Known rows, with every step that occurs
B -> F -> Y -> M -> J -> X: [ -1.2 -10.6   7.6   5.7  -1.8 -32.4 -24.2   4.1  16.4 -21.2 -18.0 -13.8
  25.8  -5.7  28.7  28.3   2.2   9.1   1.7  20.6 -23.0  21.7]
X -> J -> G -> Y: [ 10.7  15.8   5.6 -34.5  19.4  28.5  -0.8  -1.4   5.6 -24.9  -0.6  -9.4
   8.0  -5.7 -27.1  -9.0  -3.3  27.4  14.4 -12.0   4.6 -13.4]
F -> Y: [ -6.8  24.3  25.3 -10.9  16.7  22.2  -8.4   2.9  11.0  36.2  -3.2 -12.7
  -8.0  -0.2  25.3  -8.7  26.7   9.1  34.1 -24.1  14.0 -24.0]
J -> X -> B: [  3.1   0.2  23.2   1.6   5.1 -24.1  27.2  -6.6  23.5   6.5  -7.1   9.8
  -9.9  24.4 -15.9  -7.4   8.4   1.1 -18.3   6.6  -4.2   1.6]
G -> J -> X -> B -> F -> Y: [ 35.1 -17.4  -3.0   4.0  -3.2 -48.1  -9.6  21.7  47.7 -27.5 -30.8  16.2
  17.8  -6.0 -54.2  -6.5  11.4   2.4 -11.9  33.3  -5.1  -9.5]
X -> B -> F: [ 28.2 -23.8  17.0   7.0   1.8  -6.2  16.1  15.8   5.4  -5.1   8.9  17.4
 -21.9   7.3 -37.0 -13.7  10.3 -16.9 -17.9 -15.2  -9.6  -8.7]
K -> B -> F -> Y -> M: [  2.8  -6.8   2.1   8.2  -3.0  23.1 -15.4  -1.5 -10.3   2.2  27.8   7.0
 -11.5 -19.1  -3.8  -3.5   0.1 -39.0   0.3  -3.8  10.6   1.1]
X -> J: [-12.4  29.0   2.5  -8.9  14.2  -8.4  17.3   6.8  -3.6  36.8  -3.5  -8.8
 -33.0  10.5 -15.1 -17.9  10.6   5.4  12.8 -45.1 -10.9 -27.6]
X -> B -> F -> Y -> M -> K -> H: [-37.8 -15.0 -25.7  -3.7 -19.7  -6.1  -1.7   1.9   9.2  22.8  10.4  35.0
 -24.0  -1.9 -33.7 -15.7  -7.4  -6.0  11.4  -6.6  28.7 -19.6]
M -> K -> B: [-13.1  27.5 -21.5   8.2   2.5  67.0  11.2 -18.4 -16.9  42.0  17.3   2.5
 -25.2   6.1  15.7 -16.8  -0.8   0.2  -1.4 -16.6  30.7  -2.9]
B -> F: [ 25.7 -31.3  15.0   6.5  19.3  -1.2  -2.2   9.7 -11.5 -10.0 -10.5  -7.9
 -10.9  -0.4  -8.7  -9.7  24.4 -13.3  -6.5 -14.4  -9.8  -5.3]
G -> Y -> M: [-16.1  -2.9  11.1  -8.4  12.9 -10.3   9.2  -6.6 -22.3  10.7  28.3 -13.2
  11.0  -1.4  23.5  -4.5  -1.3  -2.1  13.5 -14.7   2.9   4.6]
B -> F -> Y -> M: [  5.2 -20.5  15.9   8.1   4.6 -20.2 -23.0   8.9 -11.4  -3.4   3.1  -7.9
  -2.2  -6.0  10.6  -1.3   9.3 -22.5  16.7 -10.3  -9.0  -3.7]
B -> F -> Y: [ 18.1 -16.3  26.5   0.6  20.5  15.2 -27.5  14.6  13.5   0.5  -8.3  -5.3
  -1.0  -9.3  -0.6  -5.8  25.7  -2.8  22.3 -15.8  -0.6 -13.4]
M -> K -> B -> F: [  8.1 -12.8 -18.5  19.4   3.6  58.2  -3.2  -6.1 -12.8   0.6  14.3   8.2
 -17.9   2.1 -17.0 -16.2  -1.0 -12.4 -15.4  -7.4  18.3   6.2]
M -> J -> G -> Y -> F: [  5.3  22.3  -8.0 -25.5   5.6  74.5  17.3 -13.4 -15.7 -12.0 -22.5  -7.6
  24.5 -12.6  12.1   7.7   4.1  26.3   8.1  11.0  12.1  -4.7]
Y -> F: [-17.2   1.2  15.3   2.9   5.5  12.9  29.8 -11.7 -33.3  42.3 -20.6  -0.4
 -23.7  13.0   1.2 -23.6  21.3 -23.3   0.8 -15.9  13.6 -22.6]
X -> J -> G -> Y -> M -> K: [-18.6  13.4 -22.7 -14.9  -6.0  14.5  -6.2 -15.5 -17.2 -14.7  10.1  -8.9
   7.5   9.3  -7.0  -7.8 -31.0  29.3  12.8  -9.5   5.4  -1.2]
Y -> M -> K -> H: [-52.1   4.5 -41.3  -8.4  -6.4  -4.7  25.5 -16.3 -40.6  52.9  -2.4   2.7
 -23.6  10.6  11.0 -19.1  -1.7   1.4   6.6 -19.6  30.3 -12.6]

Rows
[-36.2  37.0 -15.2   8.0 -13.7  43.8  -7.8 -19.4 -12.8  48.8  31.1   3.5
 -21.0  -3.3  28.2 -11.7 -14.2  -7.2  21.2 -12.8  32.2  -3.6]  F -> Y -> M -> K -> B
[-20.0  37.0   4.7  -1.6 -19.7 -26.9   7.1   2.1  29.6  17.7   0.7   3.8
   5.9   7.5  26.5  21.1  -8.9  14.9   4.2   8.8 -11.7   6.5]  F -> Y -> M -> J -> X -> B
[ -9.5 -19.1  -1.8  22.1  -7.0  -3.0 -32.2  -0.6 -13.5   8.6   0.8  -5.7
  -4.6   6.3  16.8  -3.9  -1.8  -5.5  19.4 -10.2   4.4   1.5]  B -> F -> Y -> M -> K
[ -3.1  10.1  -3.0 -24.5   5.1  -2.0   5.7  -5.6 -17.9 -23.5  11.3  -9.9
   5.3  -2.8 -16.0  -1.9 -18.8  12.3   8.9  -7.9  -5.4  -5.6]  X -> J -> G -> Y -> M
[-18.7  24.8  -6.1 -13.5   3.6  10.4   7.5   5.6 -17.8  17.4  24.6 -19.9
  17.1 -12.5  50.0  14.5  -8.5  21.9  10.6 -21.2  -4.7  10.4]  G -> Y -> M -> J
[-19.4  15.4  14.5  -1.7   1.3  -9.5  -5.4  -0.1 -13.9  37.3   8.0 -14.5
 -10.6  -1.1  36.7  -4.7  10.5 -11.9  26.7 -19.8   4.7 -12.9]  F -> Y -> M
[  2.4   2.8  -4.4   9.5   1.3  73.2 -31.6  -5.0  14.7  13.0  15.7   9.7
  -9.5 -11.0 -11.5 -13.2   1.8  -1.4  15.3  -5.9  32.2  -2.4]  M -> K -> B -> F -> Y
[ 10.0  -9.7   6.2 -17.8   6.4  13.1   2.4 -13.2 -28.0 -32.6   8.8 -14.8
  23.1  -4.3  14.5   7.6  -6.5   6.1   5.1  12.7   5.5   8.9]  J -> G -> Y -> M
[ 16.0  -4.5 -17.4  -0.1  12.3 -47.0  19.2   4.6   0.1   1.3 -44.7  -8.1
  19.1   3.4  -0.5  -5.8  18.7   7.9 -15.2  23.2  -3.9  -5.2]  G -> J -> X
[ 16.2   7.3  15.2  -1.1  -0.3  -3.5 -14.4  15.4  60.6 -17.2 -13.4  10.1
  13.0  -0.6 -11.5  18.2   7.3  24.7  -0.5  14.3 -16.3   6.6]  M -> J -> X -> B -> F -> Y
[  0.0   6.8  -5.9   5.3  -3.8  11.6 -17.2  -6.3  14.7 -19.5   5.5  -0.2
  18.9 -18.2  15.4  23.0  -9.5  -5.6  -6.9  28.4  -7.3  24.6]  K -> B -> F -> Y -> M -> J -> X
[ 26.0 -40.3  22.2  10.3   6.8 -37.0  11.9   1.6  25.3 -32.1 -13.7  16.4
   0.9  19.5 -41.7  -4.7   7.4 -14.4 -30.7  19.2 -15.1  11.0]  J -> X -> B -> F
[  6.2 -18.1   6.1  -1.3  -9.3 -36.5   0.8   7.3  25.6 -36.9  15.5   7.8
  34.4  -0.7  -9.2  21.8 -24.6  12.2 -22.8  20.7 -23.8  31.0]  G -> Y -> M -> J -> X -> B -> F
[  5.2 -31.8  26.9   8.6 -12.2 -56.1 -15.3   3.2  29.1 -21.5  -1.5  14.7
   5.4  10.8 -22.5   4.8  -3.7 -21.1  -7.4  22.0 -12.6  10.5]  J -> X -> B -> F -> Y -> M
[ 29.4  15.9 -24.7  -2.3  -8.2  66.3 -18.3   0.6 -12.9 -35.3   5.7  -0.7
   4.6 -33.4   7.7  28.9 -11.1  -3.4  -8.1  20.9  -2.9  10.7]  K -> B -> F -> Y -> M -> J -> G
[ 12.4  25.0 -25.5  -4.0  -8.4  22.7  17.9  -4.1 -41.6 -11.3 -12.8 -21.4
  -2.8  -3.6  40.7  24.3  -4.0  14.6 -13.2   6.2 -16.2   5.8]  Y -> M -> J -> G
[ 13.2 -17.4  -3.1  15.4 -17.2 -51.7  16.1   7.0   5.3 -25.6  -3.7   8.6
   3.0  12.0  -7.6  19.9 -14.5  -5.0 -37.9  19.3 -33.1  25.1]  Y -> M -> J -> X -> B -> F
[-13.6  22.4  -2.5   8.1 -16.4 -43.2  33.7  -1.6   2.5  11.7   1.1   2.8
  -2.5  17.5  17.3  18.6 -15.9   9.5 -23.4   8.0 -21.2  16.8]  Y -> M -> J -> X -> B
[ 18.9 -28.4 -11.8   8.9 -20.7 -83.4  -3.9  16.9  21.0 -29.7 -21.6  19.4
  14.3  -6.1 -42.1   0.5  -7.6 -17.9 -22.0  36.8 -13.5  -2.8]  G -> J -> X -> B -> F -> Y -> M
